What can hang from each mark:
pivobil: pobug ruke
duluz: porabur ruke
gobek: porabur
ruke: demub duluz loka
debu: ruke
pobug: duluz pivobil
demub: ruke
porabur: duluz gobek
tunok: loka lote
lote: ruke

Known rows, with every way that one mark hangs from another:
[lote [ruke demub]]: [ 0.51 -0.96 -0.79 -0.05 -0.23 -0.99 -1.15 -0.70  0.20  2.77  1.38  1.32
  0.81  2.26  2.30  0.68 -2.14 -1.11  3.55  0.55  1.34 -1.90 -2.33 -1.61]
[pivobil pobug]: [ 0.79  1.58  0.60  1.73 -0.53 -2.88 -1.97 -0.80  2.44  0.28 -3.96  1.55
 -0.15 -1.51 -1.36  4.21  0.14  0.71 -1.79  2.81  1.14 -0.79  2.71 -2.74]
[lote [ruke demub duluz]]: [ 0.56 -2.16 -0.62 -0.92  1.70 -1.52  0.19  2.74 -0.61  2.57  2.15  1.64
 -1.02  3.74  0.64  0.02 -3.31  0.07  4.53 -2.23  0.99 -1.46 -1.76 -0.40]
[porabur [duluz [ruke demub loka]] gobek]: [-1.11 -0.04 -1.31  0.84 -1.62  0.21  1.61 -1.05 -1.14 -1.19  0.97 -2.92
  2.04  3.15  0.31  0.47  0.83  0.35 -3.86 -0.20 -1.45  1.16  0.18  2.40]
[pivobil [pobug [duluz porabur]] [ruke demub loka]]: [ 0.32  2.25  3.30 -2.47 -5.40 -0.46 -0.64 -0.59  3.17  1.13 -2.95  0.40
  0.21 -4.31 -0.13  0.46 -1.45 -0.49 -0.86  3.14 -0.34 -1.89 -0.73 -1.47]
[debu [ruke loka]]: [-0.12 -0.17 -0.59  0.28 -0.10  2.53 -0.65 -1.16  0.84 -1.72  0.98 -1.65
 -0.44 -2.49  4.66 -0.46 -0.89 -2.16 -0.02 -0.01  1.35 -0.49 -1.27 -0.69]
[tunok loka lote]: [ 2.12 -4.25 -3.30  1.89 -1.89  1.27 -1.51 -0.09  0.55 -1.77  4.16 -1.31
 -1.06 -1.39  0.24 -0.20 -1.71 -1.00  1.30  2.27  1.12 -0.94  1.09 -2.14]
[ruke [duluz porabur] loka]: [-0.37  1.43  0.39  0.64  1.38  0.37  0.94  0.05  0.01 -1.39 -0.71  0.82
 -0.98 -1.39 -2.46 -0.64  1.09  1.58 -0.26 -2.92  0.40  1.22  1.97  1.95]
[debu [ruke demub [duluz porabur] loka]]: [ 0.08  0.33  1.49 -2.22  1.28  2.54  0.69  1.93 -1.57 -0.93  3.75 -1.57
 -1.68  0.61  2.72 -3.47 -3.08 -1.57  2.77 -3.18  0.19 -0.37 -1.80  2.25]
[debu [ruke demub]]: [ 0.64  0.55  0.18 -0.42  0.01  0.90 -1.90 -0.77 -1.27  0.37  2.54 -1.31
 -0.14  1.63  5.08 -0.14 -1.98 -2.58  2.61  1.05  1.56 -1.30 -1.98 -1.53]
[pobug [pivobil ruke]]: [ 0.06 -1.47 -1.82  1.62 -1.50 -0.72 -3.67 -1.20  0.86  0.34 -3.14  1.55
  1.12 -3.97  1.31  2.46  4.82 -1.33 -1.91  2.86  0.53 -0.79  0.24 -5.88]
[duluz [porabur gobek] [ruke demub]]: [-0.97  3.65  0.54  2.08  1.78 -0.44 -0.74 -5.17 -2.24  0.20 -1.20  0.65
  2.78  3.18 -0.95 -0.08  4.21  0.05 -1.98  2.24 -1.05  1.24 -0.33  1.22]
[pivobil pobug [ruke demub duluz loka]]: [-0.06  0.42  0.00 -3.25 -2.43 -0.57 -0.32  5.32  3.14 -0.02  0.33  0.54
 -2.18 -0.56  3.25  1.05 -4.61 -1.26  0.66 -1.60 -2.21 -3.37 -0.54 -3.23]
[lote [ruke demub [duluz porabur] loka]]: [-0.01 -1.32  0.51 -1.67  1.03  0.59  1.40  1.60 -0.03  1.34  2.24  0.78
 -0.83  1.25  0.06 -2.43 -3.44  0.12  3.84 -3.67 -0.08 -0.95 -2.23  2.26]
[demub [ruke duluz loka]]: [ 0.15 -1.37 -2.54 -0.66  1.31  0.28  0.99  2.38  0.80 -1.74  3.45 -0.84
 -1.85 -2.74  1.25  0.42  2.33 -0.74  0.79 -3.54 -0.29 -0.58 -0.01 -0.69]
[pivobil [pobug [duluz porabur [ruke demub loka]]]]: [ 1.03 -0.44  4.03 -1.43 -4.59 -0.79  1.17 -2.45  1.25 -0.49 -1.25 -0.15
  1.22 -3.11  0.06 -0.26 -1.84  0.29 -1.09  2.46  0.34 -0.94 -0.88  1.60]
[debu [ruke demub loka]]: [ 0.21  0.17  0.18 -2.26 -1.04  2.83 -0.62  0.15 -0.04 -1.27  3.67 -2.72
 -0.84  0.33  7.37 -1.77 -3.69 -3.48  2.59 -0.51  0.71 -1.58 -2.89 -0.52]
[lote [ruke demub [duluz [porabur gobek]] loka]]: [-0.99  1.34  1.09 -1.23  3.90  0.46  1.90  1.38 -0.49  1.75 -0.21 -0.11
 -0.36  3.16 -1.73 -2.16 -1.68  0.41  1.86 -2.09 -0.98  0.97 -0.72  3.43]
[tunok [lote ruke]]: [ 1.35 -3.54 -3.77  2.78  0.37 -0.36 -1.79 -0.54 -0.10  1.31  2.10  1.93
 -0.02 -0.29 -0.33  1.02 -0.94 -0.10  3.45  0.07  1.81 -1.18 -0.72 -3.44]
[pobug [duluz porabur [ruke demub loka]] pivobil]: [ 0.87 -3.92  3.06 -1.50 -3.63  0.46  0.77 -3.33 -1.25 -1.26 -0.29 -1.15
  2.20 -4.06  1.20 -2.01  1.47 -1.07 -0.47  1.99  0.98  0.70 -1.55  1.68]
[pivobil [pobug duluz] [ruke demub loka]]: [ 0.64  0.66  2.08 -3.26 -5.68 -0.77 -0.52  1.41  3.73  0.70 -2.01 -0.08
 -0.61 -3.32  2.93  1.56 -3.38 -1.10 -0.21  3.17 -0.20 -2.87 -1.09 -3.18]
[gobek [porabur duluz]]: [ 0.37  2.46 -1.24  4.58 -0.36 -2.34 -0.74 -0.86 -2.44  0.78 -2.07 -0.36
  0.80  3.11 -6.33  3.98  4.48  4.91 -4.73  1.01  2.14  3.23  5.04  1.02]
[pivobil pobug [ruke demub loka]]: [-0.03  1.77 -0.05 -2.27 -4.29  0.09 -1.89  1.93  3.97 -0.20 -0.67  0.19
 -0.52 -1.83  5.08  1.87 -3.49 -2.69 -0.39  1.31 -1.78 -3.80 -1.50 -4.64]
[ruke demub loka]: [-0.05  1.14 -0.21 -1.68 -1.83  0.86 -0.19 -0.22  0.67 -1.51  1.76 -1.29
 -0.20  0.75  4.46 -0.04 -2.60 -2.02  1.61 -0.54  0.12 -1.13 -0.87 -0.73]
[lote [ruke duluz loka]]: [-0.12 -3.12 -1.57 -0.15  1.57  0.09  1.47  2.20  1.24  0.60  0.59  1.02
 -1.44 -0.06  0.46 -0.25 -2.41  0.44  2.03 -3.11  0.75 -0.80 -1.06  0.53]

Rows:
[ 0.19  1.88  1.18 -0.11  1.55 -1.07 -0.16  0.42 -2.02  0.78  1.12  1.25
 -0.53  2.63 -2.14 -0.42 -0.03  1.22  2.09 -1.77  0.58  0.32  1.29  1.17] | [ruke demub [duluz porabur]]
[-0.07 -1.05  2.81  3.09  1.46 -1.70 -0.36 -5.86 -2.57  0.23 -6.02  0.62
  3.07 -3.09 -5.43  0.97  8.06  2.03 -4.67  5.50  1.50  4.01  2.06  1.62] | [pobug [duluz [porabur gobek] ruke] pivobil]
[-0.68  1.98  1.14  0.44  5.02 -1.34  0.38  0.50 -1.96  3.35 -1.22  1.65
  0.02  4.59 -4.01 -0.83  0.40  1.56  2.03 -0.50 -0.18  1.14  0.03  2.45] | [lote [ruke demub [duluz [porabur gobek]]]]
[-1.34  3.95  0.93  1.21  4.40  0.10  1.31 -0.46 -0.49 -1.10 -3.06  0.08
 -0.55  0.70 -4.24 -0.13  2.97  2.11 -2.68 -1.38 -0.54  3.21  3.22  3.25] | [ruke [duluz [porabur gobek]] loka]
[ 0.50 -2.86  1.16 -3.14 -4.94  0.43 -0.95  0.46  1.28 -0.12 -1.18 -1.02
  0.22 -4.15  4.08 -0.30 -0.15 -2.28 -0.06  2.50  0.50 -1.24 -1.68 -3.06] | [pobug duluz [pivobil [ruke demub loka]]]
[ 1.44 -3.86 -2.93 -1.20 -1.73  1.62 -0.36  1.95  0.40  0.10  5.47 -0.42
 -0.74  0.41  4.56 -1.76 -5.87 -2.58  5.59 -1.84  0.21 -2.34 -3.03 -2.01] | [tunok [lote [ruke demub loka]]]
[-1.30  4.07  1.52 -1.03  3.48  0.37  1.50  1.02 -1.30 -0.54 -0.58 -1.00
 -0.57  3.26 -1.86 -1.40 -0.02  0.61 -0.06 -1.97 -1.35  1.96  1.63  3.39] | [ruke demub [duluz [porabur gobek]] loka]
[ 2.43 -7.89 -2.93 -1.43 -0.40  0.99  0.42  5.34 -0.78  0.93  8.30 -0.76
 -2.38  2.48  1.34 -2.59 -7.57 -1.41  6.78 -1.40  0.37 -2.70 -2.13 -0.73] | [tunok loka [lote [ruke demub duluz]]]
[-1.00  0.28 -2.02  4.99  0.46 -1.70  0.11 -3.12 -1.62 -0.05 -2.78 -0.51
  2.44  2.23 -4.41  3.02  5.76  2.71 -5.93  1.90  0.41  2.74  2.61  1.12] | [porabur [duluz ruke] gobek]
[-0.22  1.28  1.01 -1.80  0.45  0.64  1.11  1.43 -0.70 -0.83  1.75 -0.17
 -1.09  1.17 -0.07 -1.73 -1.93  0.23  1.89 -3.19 -0.21  0.05  0.13  2.12] | [ruke demub [duluz porabur] loka]
[ 0.04 -0.09 -0.32 -2.47 -0.03  0.46  1.33  3.35 -0.01 -1.25  2.59 -0.95
 -1.76  2.28  2.89 -0.68 -3.92 -0.53  2.32 -3.29 -0.22 -0.44  0.10  0.63] | [ruke demub duluz loka]
[ 0.16 -0.10 -1.40  1.28 -3.21  0.00  1.36 -0.18 -2.57 -1.26  2.85 -2.35
  1.65  3.89  0.13  0.94  0.69  2.41 -3.58 -1.19 -0.43  1.31  0.51  2.24] | [gobek [porabur [duluz [ruke demub loka]]]]
[-0.12 -1.41  1.71 -0.11 -3.49  0.33 -1.14 -2.74  1.26 -0.42 -4.56  0.58
  1.29 -7.66 -1.33 -0.12  4.83 -0.22 -2.64  3.04  1.12  0.65  0.23 -1.65] | [pobug [duluz porabur] [pivobil [ruke loka]]]
[ 1.35 -5.11 -2.84 -2.02  0.03  1.06  1.18  5.29 -0.46  0.40  6.67 -0.06
 -2.42  2.14  2.91 -2.34 -7.17 -1.46  6.60 -4.73 -0.13 -2.02 -2.27 -0.75] | [tunok [lote [ruke demub duluz loka]]]
[-0.61  0.07 -0.51  2.01 -1.38  1.21  0.16 -5.15  0.28 -2.16 -0.34  0.59
  2.02 -2.59  0.80 -0.50  3.50 -0.01 -2.51 -0.26 -0.24  0.15 -0.99  0.72] | [duluz porabur [ruke loka]]
[-1.13  3.24  0.83  0.54  0.65  1.35  0.56 -4.15 -0.88 -1.46 -0.33 -0.91
  2.44  1.64  1.53 -1.41  2.23 -0.81 -1.87  0.66 -1.83  1.08 -1.19  2.13] | [duluz [porabur gobek] [ruke demub loka]]
[ 0.42 -2.36  0.23  0.69 -2.93 -1.88 -2.45 -1.58  0.74  1.30 -4.49  1.52
  1.22 -5.31 -0.56  2.29  4.72 -0.12 -1.88  4.54  2.18  0.09  0.69 -4.22] | [pobug duluz [pivobil ruke]]
[-1.36  4.51  1.09  0.45  1.76 -0.67 -0.29  1.55  2.70  0.27 -5.44  1.62
 -0.87 -2.02 -3.79  1.70  2.34  1.62 -4.57  0.52 -2.50  0.41  2.65 -0.78] | [pivobil pobug [ruke [duluz [porabur gobek]] loka]]
[-0.94  2.96  2.06 -1.69  4.12  2.49  1.14  1.31 -2.06 -0.56  1.44 -2.44
 -1.25  2.35  0.89 -3.00 -1.25 -0.91  0.99 -1.70 -0.76  1.59 -0.52  3.59] | [debu [ruke demub [duluz [porabur gobek]] loka]]
[-1.47  0.80  0.29  0.49  2.59  0.56 -0.67  0.88  0.20 -0.51 -4.46  0.66
  0.11 -3.04 -2.77 -0.04  5.25  0.40 -3.68  0.07 -1.91  2.06  1.86 -0.73] | [pobug [pivobil [ruke [duluz [porabur gobek]] loka]]]
[-1.15  4.39  0.79  2.85  5.33 -1.58 -0.16 -1.47 -1.87  0.64 -4.27  1.38
  0.02  2.16 -6.38  1.02  4.94  3.14 -2.26  0.19  0.31  3.28  4.02  2.30] | [ruke [duluz [porabur gobek]]]
[-0.10 -1.19 -1.10 -0.92 -2.81  1.09  0.34 -1.77  0.25 -2.23  3.19 -0.86
  1.14  0.70  6.16 -0.61 -1.68 -2.04  0.39 -0.53 -0.84 -1.81 -2.95 -0.72] | [duluz [ruke demub loka]]
[-0.44  2.55  2.77  1.33  0.32 -1.12  0.56 -5.64 -2.62  1.11 -2.48  0.17
  2.90  1.80 -2.75 -0.25  4.22  1.25 -1.70  4.10  0.46  2.25  0.14  2.60] | [pobug [duluz [porabur gobek] [ruke demub]]]
[ 0.32 -2.78 -0.74 -2.53  0.69  0.13  1.53  3.65  0.70  0.88  3.27  0.04
 -1.46  2.36  2.92 -1.45 -5.53 -0.76  4.30 -3.71 -0.04 -1.71 -2.52  0.40] | [lote [ruke demub duluz loka]]
[ 2.11 -6.91 -3.65  1.74 -1.24  1.35 -1.31  0.51  1.02  0.34  4.74 -0.23
 -0.86 -1.26  0.33 -0.62 -3.23 -1.05  3.09  1.85  1.36 -2.21 -1.46 -2.14] | [tunok loka [lote ruke]]
[ 1.07 -5.40 -3.61  0.43  0.93  0.87  0.99  3.93  0.28 -0.33  4.08  0.63
 -2.28 -0.41  0.44 -1.21 -4.14  0.11  3.97 -4.22  0.40 -1.09 -0.76 -0.96] | [tunok [lote [ruke duluz loka]]]
[-0.85  4.48  1.60  0.56  4.47 -1.12  0.09  0.08 -2.44  1.31 -1.74  0.52
 -0.31  4.67 -3.94 -0.23  1.92  1.56  0.31 -0.18 -0.41  2.29  2.34  2.59] | [ruke demub [duluz [porabur gobek]]]
[-0.18  0.42 -0.75 -0.92 -1.56 -0.75 -0.49  3.92  3.93 -0.39 -2.22  1.48
 -2.14 -2.79  0.92  2.29 -1.54  0.08 -1.79 -0.92 -1.57 -2.29  0.89 -3.62] | [pivobil pobug [ruke duluz loka]]
[-1.15  2.88 -0.58  0.78  4.69  0.53  1.10 -0.25 -0.41 -0.83  0.29 -0.79
 -0.73 -1.94 -3.31 -0.13  6.16  0.55 -1.83 -2.01 -1.33  2.17  1.71  1.97] | [demub [ruke [duluz [porabur gobek]] loka]]
[-1.33 -0.39 -2.08  3.26 -0.50  0.17  1.50 -2.32 -0.33 -1.61 -1.54 -2.12
  2.18  0.51 -2.22  1.77  3.83  1.76 -5.98  0.32 -0.57  2.27  1.81  1.96] | [porabur [duluz [ruke loka]] gobek]
[ 0.37  2.67  4.36  0.54 -0.60 -2.77  0.22 -3.83 -0.51  1.57 -4.65  0.62
  2.11  0.16 -4.22  1.48  1.89  1.70 -3.06  5.42  0.19  1.22  1.19  1.89] | [pivobil [pobug [duluz [porabur gobek] [ruke demub]]]]
[-1.13  5.10  0.94  2.07  2.96 -2.28 -1.61  0.57  1.49  1.96 -6.48  2.98
 -0.35 -0.41 -6.27  2.96  4.04  2.45 -4.08  2.05 -1.75  0.69  3.38 -1.92] | [pivobil pobug [ruke [duluz [porabur gobek]]]]
